What can hang from each mark:
U: G M X
M: U
X: C H L U
L: X
G: H L U
H: X

Every row comes from one small tree of marks. The marks that hang from a mark follow it in brackets, in alphabetical order. Every link used is in the known rows. Which tree was each row made from?
Known rows:
L(X(C H U)): [ -7.2   7.8  28.2   4.4 -22.1  34.2  51.8  -0.2 -18.8   3.1   3.6 -11.3
  27.3  34.2  13.2   3.4 -23.5 -32.6  44.4 -58.0  14.2  22.2   6.2]
L(X(C U)): [-16.7  -2.8  11.5   5.8 -12.4  33.6  46.5   2.8 -24.0   8.8   3.3 -11.0
  21.5  24.8  20.5  -3.0 -26.7 -11.6  22.6 -61.4  11.9  11.1   6.8]
U(G(H) X): [-27.1  10.3  -4.6 -38.3 -11.5 -10.9   0.1 -21.4 -18.7  11.3  -1.6  16.2
 -14.4 -13.1  18.2  -8.9  15.1   9.5  43.5 -22.1 -15.4   9.7  15.2]
G(H(X(C U(M)))): [  0.9 -33.8   1.0 -27.6  15.9  10.0  12.6   2.5  -7.7  10.8  16.1  22.0
  23.9   6.1  52.2  -3.2 -25.0  -8.4  43.7 -48.8  -3.0  -1.2 -32.8]
L(X): [-20.5   8.2   9.9   5.0  -6.6  13.5  52.2  19.2 -18.5  -1.1  -8.1  -8.6
   0.3  -5.3   3.9  -6.0  -6.6  12.7  14.0 -30.9  12.5  13.2  11.2]
U(X): [-23.1  13.0  -5.0  -1.7  -1.9  -2.9  26.8   3.3 -13.0   0.6  -1.1   8.2
 -12.9 -17.5   5.5  -8.5  15.6  22.9  26.2 -26.7   6.4   3.4  16.0]
H(X(C U(M))): [ 13.2 -21.5  -0.6 -26.2   9.0  21.8  20.1  -9.6 -19.5  -3.5  15.4  19.1
  24.0   4.5  48.5  -9.0 -42.7  -9.9  42.0 -47.9  -6.7  -4.9  -9.6]
L(X(H)): [-11.4  17.8  26.9   2.6 -15.7  14.4  56.8  16.1 -13.1  -6.9  -7.8 -10.0
   5.6   4.8  -3.5   1.0  -3.4  -8.0  35.6 -27.7  14.5  24.0  12.0]
X(C L U): [-14.8 -10.7   8.3   3.0   1.5  52.4  19.5 -26.3 -27.4   3.9  17.2  -3.3
  29.2  72.4  42.1   9.5 -48.6 -44.7  32.5 -61.5   0.4  12.0  -7.9]
H(X(C)): [  7.5 -17.9  14.1   2.2   8.5   4.9  34.3  -1.8 -26.7 -13.3   2.0  14.3
  23.3  -3.2  43.3 -10.8 -31.5  -8.4  29.2 -36.2   6.2   0.7 -20.6]
G(H L(X(C)) U): [-37.6 -46.5  21.7   1.3 -16.7 -43.4   2.4  10.6 -17.4  26.5   9.3  20.5
  28.6  19.1  24.3   2.7  -8.9  27.9  40.3 -58.0  21.6  49.8  23.4]
U(M X(H)): [ -3.6  30.4   0.4 -39.5 -11.4   1.1  16.9   2.5  -7.4 -10.3   4.1  22.2
  -8.5 -24.6  -0.9   0.0  21.3  16.3  70.7 -17.8 -11.3  -1.7  44.8]
G(H(X(C L U))): [ -5.3 -32.6   8.9 -12.7  15.1  18.9  18.2  -0.9  -9.7   6.6  14.5  11.0
  21.6  28.0  55.9  -6.1 -31.7 -22.9  40.9 -57.4   3.5   5.3 -45.3]
G(H): [-18.6 -20.7   1.5 -13.0  19.1  -4.0  16.8  10.7  -6.7  15.9   7.0  16.4
  11.1  -1.0  25.4  11.0  -1.8   5.8  18.7 -19.6   2.7   9.9 -23.9]
G(H L): [-33.0 -26.8   7.8  -5.1  14.0 -27.1 -12.3   0.3  -8.6  11.1   6.5  37.4
  22.9   8.0   9.8   4.3  11.6  15.7  20.6 -28.4  11.6  34.4  -3.1]
M(U(G)): [-10.5  -0.2 -13.2 -51.1  -6.3  12.2  11.1 -14.1 -16.4  23.2   6.1  13.4
 -29.3   2.8  16.0  -4.2 -37.1   6.5  19.1  -4.1 -27.6  23.3   2.1]
X(C H L U(M)): [  5.7   8.9  23.9 -25.0 -13.1  56.4  16.9 -28.8 -20.1  -7.7  20.3   6.7
  36.5  73.9  31.7  20.2 -42.8 -64.8  79.2 -52.8 -10.1  16.3  11.3]
U(M X(C)): [ -8.1  16.4  -5.8 -26.5  -9.2   7.0  14.0  -2.7 -24.0  -6.4   3.7  24.5
   5.5 -19.2  18.7  -4.3  10.9  20.9  56.0 -36.7  -9.1 -16.2  42.5]
U(G(H L) M X): [-26.1  13.9 -11.3 -69.5 -15.7 -24.0 -35.3 -26.4 -19.2   2.2   3.3  46.9
  -6.4 -23.0   7.7 -11.4  27.7  31.1  66.3 -22.7 -27.5  11.5  58.0]
M(U(G X)): [-15.8  11.1 -16.5 -49.3 -16.8   8.4  11.7 -13.2 -13.1  21.2   3.2  11.4
 -41.0  -6.7  13.6 -18.6 -19.9  16.1  31.9 -19.3 -24.0  17.7  10.4]
H(X(C L)): [  5.1 -12.9  18.8   5.5   6.4  19.3  35.5  -6.5 -28.1 -22.1   1.9   6.1
  19.0  20.3  48.6 -13.8 -38.5 -21.9  37.3 -44.3   5.5   3.2 -23.6]

Which tree is each row?
[  0.5 -16.1  -0.9 -14.8  14.8  28.0  26.6  -6.3  -9.8  -8.7  12.9   2.1
   1.0  22.2  41.4 -15.3 -45.3 -14.8  32.0 -43.3  -0.9  10.0 -24.4] | H(X(L U))
[-36.9 -51.6   6.3 -12.0   2.8 -55.9 -17.2   5.0  -9.5  30.8  16.4  34.4
  17.8   9.3  21.0  12.4  -5.2  37.6  31.6 -29.1  11.4  51.5  18.6] | G(H L U)
[-21.8  14.2  11.0  13.9 -11.1  17.9  29.6  -8.6 -26.7 -10.6  -1.1   1.0
   2.8  20.4  23.3 -10.2   0.5  -6.7  42.0 -51.2   9.5   1.9  10.1] | U(X(C L))
[-18.9 -12.4   8.9 -22.6  -5.1  47.3   1.1 -44.6 -32.0  11.6  16.8   3.6
  28.2  75.5  49.8   9.7 -49.5 -53.7  44.9 -58.4 -14.1  16.8  -8.5] | X(C L U(G(H)))
[-11.4  10.8  17.9  -7.1 -14.6  28.1  50.0   8.1  -6.3   4.8   3.3 -12.5
   7.0  20.3   1.5   1.6 -16.8 -16.7  37.2 -42.4  10.2  26.3   8.8] | L(X(H U))
[-10.3 -53.1   2.7 -22.9   9.1 -35.2  16.1  16.7  -4.8  26.1  16.9  14.7
   4.2  -9.3  51.8   3.4 -29.2  24.9  40.6 -30.2   3.8  22.8 -17.6] | G(H(X) U)
[  3.8  -7.6  -6.7 -48.2   7.8  27.5   9.6 -20.1 -15.3 -10.4  13.7  11.9
  -2.2  15.0  43.0 -13.9 -45.6 -12.1  47.9 -34.3 -21.1   6.4  -1.4] | H(X(L U(G M)))
[ -7.5  11.2  -4.7 -29.0 -14.8  11.5  29.9   7.0   0.2  16.6   6.6   6.8
 -34.0  -1.0   7.3 -13.4 -13.6   8.3  40.9 -27.0  -7.7  19.8  -2.3] | M(U(X(H)))
[-14.5  31.5  -2.0 -53.6 -24.6  17.5  -5.0 -37.8 -38.6 -13.5  -0.4  21.4
  -3.5   5.9  25.6  -8.1  -2.0  -3.5  73.7 -32.4 -31.3  -5.7  57.3] | U(G M X(C L))
[  8.2 -24.6   4.1  -8.0   9.2  20.1  27.2 -10.4 -20.4  -1.1  13.6  11.3
  24.1  12.8  47.8  -9.5 -43.9 -16.9  30.5 -50.9   1.8   2.9 -23.7] | H(X(C U))
[ -9.9   1.7 -11.1 -77.4   3.7  -2.5 -16.0 -20.5 -22.0   9.3   6.7  35.0
   2.1 -16.7  23.8  13.2  -6.5  10.8  48.3   3.6 -38.5   3.1  31.7] | U(G(H) M)
[ -7.1  14.0  37.8  14.0 -23.1  20.4  59.1   8.0 -25.6  -8.9  -8.0  -8.3
  24.8  18.3   8.5   3.9 -11.0 -24.4  42.3 -43.5  18.5  18.8   9.6] | L(X(C H))
[-32.7 -21.8   4.5 -18.4  -0.1  -8.3  -3.9   7.0  -4.1  14.4   8.5  26.4
  20.3  13.5   8.9  -6.3   5.3  16.8  32.8 -54.2  10.7  31.8   9.9] | G(H L(X(U(M))))
[-12.2  -3.7  -1.7 -36.1 -14.1 -27.4  14.3   6.3 -10.7  13.8  13.1  15.6
  -8.7 -17.4  13.1  12.3  -4.7  35.1  62.3 -14.5  -7.1  19.2  53.4] | G(U(M X(H)))
[ -2.0   3.5  32.7  -0.1 -11.3  53.5  27.5 -30.7 -20.6  -4.8  17.2  -3.7
  37.0  84.8  30.5  18.7 -45.1 -75.3  63.4 -56.7   3.1  26.9  -8.6] | X(C H L U)
[  9.9   1.9  18.1 -30.8  -8.7  35.5  14.4 -23.7 -17.6   4.9  21.3  18.7
  42.4  40.7  23.8  25.2 -30.8 -45.1  66.8 -40.6  -9.6  12.5  16.4] | X(C H U(M))
[  2.7 -16.6  -7.4 -34.6   9.9  11.8  15.5 -17.2 -15.1   1.3  11.6  13.0
   2.2  -1.0  36.9 -12.4 -39.8  -6.1  28.6 -27.3 -12.1  10.9 -12.2] | H(X(U(G)))
[ -6.6  13.3   6.3 -18.6 -21.1  26.0  32.5  -1.9  -9.9   8.3   5.4   2.2
 -22.9  25.6  18.7 -14.5 -24.5 -13.1  52.2 -43.3  -5.3  18.1  -5.2] | M(U(X(C H L)))
[ -7.0  -9.7  -8.4 -55.5  -4.7  15.2   9.0 -10.1 -10.4  19.8   8.6  13.2
 -29.4  11.8  34.3 -14.3 -42.9  -2.8  34.6 -20.0 -27.2  22.3 -20.2] | M(U(G(H(X(L)))))
[-20.8  -7.9 -10.0 -32.6 -10.1 -18.1  12.3   6.1 -15.2  11.6  13.4  10.3
 -16.1  -7.7  22.6   5.4 -12.9  40.9  53.7 -22.8  -8.1  15.0  51.8] | G(U(M X(L)))
[-13.9   6.3   1.6 -46.0 -20.5   5.1   8.9 -14.6 -16.0  16.4   2.1  17.0
 -22.3  11.7   3.2 -10.5 -28.5   2.7  32.9 -15.5 -18.3  42.1  14.9] | M(U(G(L(X(H)))))
[ -2.6  31.8  16.4 -24.4 -21.1  22.1  21.4  -9.1 -20.9 -21.2   3.4  15.5
   7.3  13.5  16.4  -1.3   6.1 -14.1  86.6 -42.0  -7.3  -3.1  39.5] | U(M X(C H L))
[-17.9  14.7 -13.5 -46.2 -18.9  18.3  13.7 -15.7 -14.4  14.8   3.2   5.1
 -44.6  10.4  17.4 -20.3 -25.5   6.2  38.5 -24.8 -24.1  20.2   8.7] | M(U(G X(L)))
[-34.6 -28.2  19.1   9.7 -21.5 -38.2  11.8   2.1 -29.0  14.3   5.3  15.4
  22.5  15.5   9.3   2.5 -16.7  32.9  28.7 -44.1  20.3  51.4  50.1] | G(L(X(C)) U)
[ -1.9  11.3  22.5 -13.8 -22.7  36.6  44.5   1.2 -17.9   0.9   5.6  -5.3
  26.7  26.1  13.1   4.7 -22.9 -26.5  55.0 -55.5   5.4  13.8  20.3] | L(X(C H U(M)))
[-18.9  -3.7  11.7 -12.0 -17.3  29.7  33.0 -10.0 -26.2  13.5   3.1  -6.2
  20.8  27.3  26.8  -3.2 -27.3 -18.3  30.6 -59.6   1.8  14.9   6.2] | L(X(C U(G(H))))
[  9.7 -16.3   4.0 -21.4   7.1  36.1  21.1 -13.4 -21.3 -13.1  15.9  10.8
  20.1  28.3  54.1 -13.0 -50.6 -23.6  50.5 -56.8  -7.1  -1.9 -12.4] | H(X(C L U(M)))
[-30.3 -46.2  -1.3 -37.4   2.1 -53.9 -27.7   6.0  -8.5  27.5  20.0  44.9
  16.4  -1.8  21.8  14.4  -2.9  46.8  46.7 -24.8  -1.4  41.0  38.1] | G(H L U(M))
[-25.9  28.6  15.4 -29.5 -27.4 -21.6  -8.5 -37.3 -22.8  -8.1  -4.4  28.0
  -4.3  -0.1 -12.6  -7.1  22.8  -0.5  57.4 -15.5  -7.4  38.9  48.6] | U(G(L) X(H))
[-13.1  25.1  27.6  11.5 -20.0  18.2  35.2 -11.3 -21.5 -16.5  -1.9   0.4
   8.7  29.7  15.0  -4.1   3.8 -28.2  63.5 -48.2  11.4  11.8  11.6] | U(X(C H L))
[-23.3   3.1  33.1  15.2 -17.6  -8.3  20.0  -3.4 -24.4  -9.9  -5.8  18.5
  31.5  20.8  -7.4  -1.4   2.8  -3.9  32.6 -40.4  21.6  41.4  28.0] | G(L(X(C H)))
